Each row was made from one small tree. The marks that hang from a mark follow it in brackets, in the order of their numbers. Every link used is in the known rows. Write each row's tree.
(in the rows, 128 means zero)
Known rows:
k713(k905(k207(k758))): [154 104 114 140 124  61 120 131 142  92 145 169  96 121 172 130  83 156
 168 129 171 142 170  98 120 155 141 108 114  82 121 147 107 119 146 140
 170  71  80]
k817(k207(k723) k713(k905)): [135 146 116 169 130  93 153 128  75  93 159 112 141 103 178 157  92 149
 169 199 172 142 125 129 107 144 102 111 112 101 167 145 130 136 120  92
 146  46  85]
k758(k55): [128 150 115 113 144 130 151 137  87 126 159 138 123 141 126 136 129 138
 134 124 128 156 123 131 113 153 133 132 130 111 164 164 121 108 102 161
 171 117  72]
k713(k905(k207(k758(k55)))): [158 133 128 130 129  36 143 143 125  97 166 166 103 142 156 142  87 167
 174 116 160 150 161 103 102 168 171 132 110  74 141 172 111 111 130 156
 172  78  71]
k207(k758): [144  91 117 133 136 128 124 121 124 118 135 185 126 105 125 112 101 147
 139 147 157 156 156 133 117 144 107  97 141  95 104 163  89 117 118 145
 169  95  54]
k758(k377): [104 131  99 129 137 152 132 142 111 137 124 146 108 132 131 115 155 139
 139 141 136 145 124 146 124 132 115 119 156 136 127 142  98 124 165 144
 169 128 100]
k758(k55(k723 k817) k377): [129 170  92  86 184 108 169 143 129 140 137 136 117 130 125  98 143 145
 114 119 129 157  68 137 113 134 132 143 123 108 142 161 122 114 181 165
 151 111  84]
k758(k55(k503 k723)): [165 138 147 105 138 117 145 155 138 147 150 127 147 167 145  89 121 120
 103 100 102 166  79 140 140 112 163 110 103  94 166 174 130 105 130 133
 155 133  52]
k377(k905(k207(k723))): [126 103  98 168  99  73 163 102  99 100 149 130  96 123 167 157 111 119
 166 117 167 129 123 118 129 142 132  82 147  94 155 110 113 115 119 115
 176  74  85]
k713(k905(k207)): [135 128 103 135 127  86 123 143 130  95 144 132  92 145 185 142 102 125
 165 123 158 128 145  98 130 144 144 119 107 102 148 125 130 120 142 139
 167  82 102]
k758(k55(k817) k377(k905)): [112 143  76 103 148  93 199 129  90 109 134 152  78 141 157 136 137 153
 146 123 137 128  90 125  89 134 130 145 159 121 176 168  99 108 168 144
 170 121 105]
k207(k758(k55(k817))): [146 126  95 111 166  91 171 127 108 108 148 171 130 108 115 150 100 168
 139 143 152 161 137 124  99 161 126 118 123  77 134 186 122 110 119 164
 167  95  53]
k503(k713(k905)): [153  94 104 126 136 162 106 151 102 105 151 129  89 196 181 138  92 129
 176 169 128 119 146  88 119 137 126 147 145  99 148 138  91  82 109 122
 175  86 103]
k905(k207): [126 136 107 140 137 101 130 138 125 125 134 129 118 119 147 135 125 124
 146 112 156 153 119 120 136 143 127  98 117 104 136 126 138 128 138 150
 162 100  96]
k377(k905(k207)): [131 107 108 140 118  84 150 114 115 108 138 151  80 127 184 125 109 121
 152 101 167 127 116  99 119 135 126 106 132 102 162 128 112 123 151 139
 171  93 100]
k55(k503 k723): [160 103 133 120 133 141 121 146 157 141 128 132 137 152 155  79 113 108
  98 113 114 157  84 138 158  96 140  94 107 101 144 151 124 113 146 116
 149 121  62]
k713(k905): [139 109 101 124 130 139 127 132 117  96 148 140  94 152 176 132  99 121
 152 149 145 124 149 114 130 135 126 128 129 119 148 138 101 113 116 142
 173  92  90]
k55(k503): [140 102 121 139 114 147 128 155 131 126 130 132 140 157 153 123 128 117
 120 131 114 152 115 147 143 105 136  90 122 113 149 160 134 117 126 120
 164 133  75]
k55(k817(k207)): [147 152  70 124 184 102 165 129 117 123 128 131 151  96 158 164 120 141
 129 167 169 164 101 133 112 139  89 105 117  95 146 163 149 121 153 131
 148  90  95]
k503(k377 k713(k905(k207(k723)))): [132 108 123 144 115  82 118 139  92 128 175  74 100 166 145 171 104 148
 203 198  98 100 144  82 120 121 165 108 149  72 118  97 119  93 119 104
 191  84 129]
k758(k55(k723 k905) k377): [106 159 122 103 164 127 163 142 149 153 139 137 140 140 128  64 154 145
 109  96 102 143  72 160 131 102 145 126 119 117 141 141 115 141 163 148
 139 152  54]
k723(k713(k905(k207(k758)))): [138 115 107 144 123  54 118 120 116  97 104 180 104 104 175 110  57 162
 151 116 169 133 200 111 121 132 136 129 116  66 125 131 104 127 123 139
 172  44  67]
k377(k905(k207(k758))): [149  83 118 141 117  56 148 101 132 101 135 191  90 106 169 113  85 151
 162 111 180 142 144 102 111 143 125  99 142  75 133 152  87 123 153 139
 171  85  78]
k377(k905): [130  94 100 129 122 139 152 107  98 103 137 160  80 136 176 114 108 119
 140 129 149 124 126 112 122 124 104 116 155 115 164 141  86 109 124 134
 169 107  90]
k713(k905(k207(k723 k758))): [147  97 116 172 102  52 141 123 127  88 159 149 110 119 153 159  84 152
 184 146 169 135 177 117 124 158 152  87 127  71 111 129 105 115 121 116
 175  51  66]
k503(k377 k713(k905(k207(k758)))): [153  91 133 119 133  60 101 140 122 127 159 131  91 146 148 133  74 178
 197 197 113 109 159  71 103 123 155 127 140  60  96 143  89 100 154 123
 180  95 122]
k817(k377(k905) k713): [125 126 141 122 147 144 155 131  83 100 129 151  85 122 179 103  88 120
 152 130 167  95 124 109  74 123  72  99 123 128 207 168 102 134 141 126
 132  93  75]
k377(k905(k207(k758(k55)))): [154 112 127 133 117  28 171 118 111 103 156 183  91 120 157 121  91 163
 167  94 165 146 142 102  87 159 150 119 135  72 157 179  90 114 139 152
 180  92  73]
k723(k713(k905(k207(k758(k377))))): [112 134 106 138 122  48 125 135 117 117  89 187  97 107 162  94  89 183
 152 119 159 132 190 126 113 132 143 140 142  87 114 141  84 135 173 138
 170  68  89]
k503(k377(k905(k207)) k713): [134  96 122 120 125  82 130 120  95 136 150 118  72 154 161 127 105 144
 181 172 110 100 111  72 104 100 134 127 166  83 138 121  99  99 154 125
 184 113 141]

Write each row's tree:
[ 79 131  93 164  95  62 172 104  75 121  98 143  91 107 162 120 121 149
 154 102 152 121 145 142 125 113 133 109 174  90 149  96  93 121 143 111
 178  62  92]  k758(k377(k905(k207(k723(k713)))))
[136 165 116  95 160 125 142 115  90 144 119 143 132 119 132  77  91 140
  93  96 123 149 128 142 133 115 133 152 119  88 163 142 107 113 101 160
 156  77  41]  k758(k55(k723(k713)))
[105 145 101 170 118  87 139 112  78 129 115 119 139  97 135 149 108 132
 137 112 147 144 164 147 142 129 132  89 129  78 136  91 138 128  88 125
 172  50  64]  k905(k207(k723(k713)))
[128  91 102 158 112  98 137 100  79  90 122 170 122 106 153 131  55 161
 150 156 148 127 215 144 129 129 133 111 151  72 122 118  73 113  72 113
 186  37  34]  k207(k723(k713(k905)) k758)
[115 120  88 154 109 128 137 110  70  94 123 130 113 131 161 138  79 135
 142 144 136 117 190 138 142 125 130 122 141  95 149  98  98 110  64 111
 184  45  59]  k207(k723(k713(k905)))
[125 142 145 127 152 150 133 155  97  92 139 130  95 138 181 121  80 121
 164 151 164  99 150 110  88 135  91 110  89 129 192 165 116 132 135 130
 131  84  80]  k817(k377 k713(k905))
[186  97 135 130 125  93 102 173 173 131 143 111 108 217 204  98  91 114
 158 117 110 133  99  81 144 103 180 114  93  70 148 139 134  90 159  93
 153  89 101]  k55(k503(k713(k905(k207))) k723)
[118 156 130 133 128  48 152 154 121 136 143 169 117 121 111 124 139 181
 161 112 147 170 135 138  98 165 158 124 139  91 118 186 103 125 179 163
 168 112  81]  k905(k207(k758(k55 k377)))
[115 180 119 118 162  68 151 122 137 146 111 128 157 109 146  73 101 141
  98  51 118 139 103 140 142  88 152 123  74  68 159 109 160 149 117 157
 139  94  33]  k758(k55(k723(k713) k905(k207)))
[110 166  78 108 166 115 173 155  96 127 134 137 117 133 122 145 153 153
 136 137 127 152  99 139 105 148 129 139 144 119 151 169 128 112 158 166
 169 125  99]  k758(k55(k817) k377)
[113 146 139 116 141 114 161 167 176 159 131 128 160 173 135  53 158 137
  97  85  69 143  56 170 146  71 171 110 103 105 150 165 140 137 170 119
 142 175  52]  k758(k55(k503 k723 k905) k377)
[ 97 132 121 126 148 100 164 141 133 136 134 175 147 124 110  96 142 183
 141 118 111 143 126 163 103 125 141 118 142  99 118 177  98 140 146 148
 160 154  43]  k207(k758(k55(k905) k377))
[116  70 109 154  95  99 171  98 100 110 133 188  96 115 139 118 114 165
 163 155 147 130 155 142 111 137 121  96 195 100 117 151  40 112 146 106
 187  92  65]  k207(k723 k758(k377(k905)))
[141 147 140 125 159 104 172 126  83 117 126 137 115 100 196 115  89 136
 155 146 188 120 115 123  63 129  57  96 108 111 205 193 113 138 169 109
 127  83  85]  k817(k207 k377(k905) k713)
[136  77 117 103 131 136 131 117  77 133 151 130  74 159 153 112 102 144
 168 197  92  93 118  85 101  92 120 133 184  96 140 133  70  91 131 121
 186 128 126]  k503(k377(k905) k713)
[110 144 128 157 112  44 164 139 101 136 158 150 133 113  96 152 142 183
 175 125 145 168 141 151 101 170 168 100 153  84 112 159 106 120 149 138
 177  94  65]  k905(k207(k723 k758(k55 k377)))
[121 141  94 139 125  85 120 127 100 101 105 137  98 129 185 125  79 135
 142 105 153 125 173 109 136 121 138 139 110  88 155 102 123 129 117 139
 168  53  94]  k723(k713(k905(k207)))
[ 97 116  93 168  96  66 170 116 104 114 135 131  85 127 158 140 142 136
 170 122 152 126 115 132 120 137 135  92 172 108 141 113  96 118 164 111
 177  95 103]  k758(k377(k905(k207(k723))))
[131  97 129 168 125 111 122 179 168 143 129 106 154 192 162 119 136 120
 152 107  87 130  84 118 143  83 159  78  97  74 148 127 177 122 132  96
 148 143  80]  k55(k503(k713) k905(k207))
[120 123 128 138 155  65 136 128 199 150 117 175 141  97 135  50 131 160
 124  90 140 148  97 144 137 104 143  94 109  81  80 133 112 160 210 139
 134 129  52]  k55(k723 k905(k207(k758(k377))))
[108 119  95 166  99  65 165  89  73 108 111 138 104 100 170 137  89 131
 148 101 157 121 154 126 130 119 134  97 151  80 161  91 107 126  96 113
 185  45  72]  k377(k905(k207(k723(k713))))
[124 118 123 129 147 104 159 130 132 125 153 174 159 121 116 108 111 163
 132 111 123 147 133 147 107 130 136 107 120  79 131 171 117 134  99 150
 160 134  21]  k207(k758(k55(k905)))
[137 118 126 143 116  97 164 122  84 118 172 156 147 116  97 154 108 163
 153 147 139 167 158 152 107 171 143  97 149  79 128 172  94 101  74 137
 185  86  31]  k207(k723 k758(k55))
[126  92 105 170  95  40 163  80  83 104 110 179 108  84 158 124  68 159
 153 110 169 128 181 128 119 128 132  93 160  54 130 114  85 126 103 114
 185  36  47]  k377(k905(k207(k723(k713) k758)))
[100  92  97 155  94  89 173  85  72 117  96 194 101  94 139  98  97 178
 143 140 145 124 180 157 109 119 115 115 199  85 118 132  36 118 124 106
 187  65  52]  k207(k723(k713) k758(k377(k905)))
[163  79 119 171 104  70 117 135 115 103 164 137 105 161 159 166  76 152
 212 169 148 134 170  87 113 159 158 101 139  50 107 132  94  85 106 101
 180  47  75]  k503(k713(k905(k207(k723 k758))))
[139 113 124 116 134  92 103 155 109 129 162  89  87 171 162 142 100 148
 190 196 103 102 133  69 108 109 155 134 136  91 123 114 117  98 149 127
 177 103 148]  k503(k377 k713(k905(k207)))
[111 131 121 147 115  95 170 134  86 135 161 160 132 120  91 141 138 184
 159 154 128 165 151 168  98 164 150 111 173  96 113 177  76 110 120 134
 182 104  55]  k207(k723 k758(k55 k377))
[122 117 109 173 114  58 142 105  95 123 114 160 150  76 122 136  86 161
 142 123 160 154 189 144 130 137 131  83 134  57 105 114 115 127  95 125
 176  42  40]  k905(k207(k723(k713) k758))
[151 110 110 141 133 108 105 159 121 110 148 123  86 188 187 150  96 129
 191 143 140 127 139  74 121 145 145 132 121  85 148 126 122  90 130 127
 169  77 119]  k503(k713(k905(k207)))
[122 134 121 119 137 107 150 147 102 139 145 178 121 127 106 112 134 181
 147 138 134 165 140 148  94 155 139 136 159 107 117 196  73 114 155 156
 173 125  62]  k207(k758(k55 k377))
[107 137  75 148 171  82 160 131 163 115 125 123 142 107 147 144 130 125
 130  98 147 128  87 122 139 111 121  79  85  84 136 103 192 154 146 146
 141 114  81]  k55(k817 k905(k207))
[ 94 125 118 156 121  92 179 131 119 131 155 154 163 121  91 123 147 181
 150 129 108 144 133 178 109 129 150  90 150  91 111 154 101 134 118 123
 173 132  25]  k207(k723 k758(k55(k905) k377))
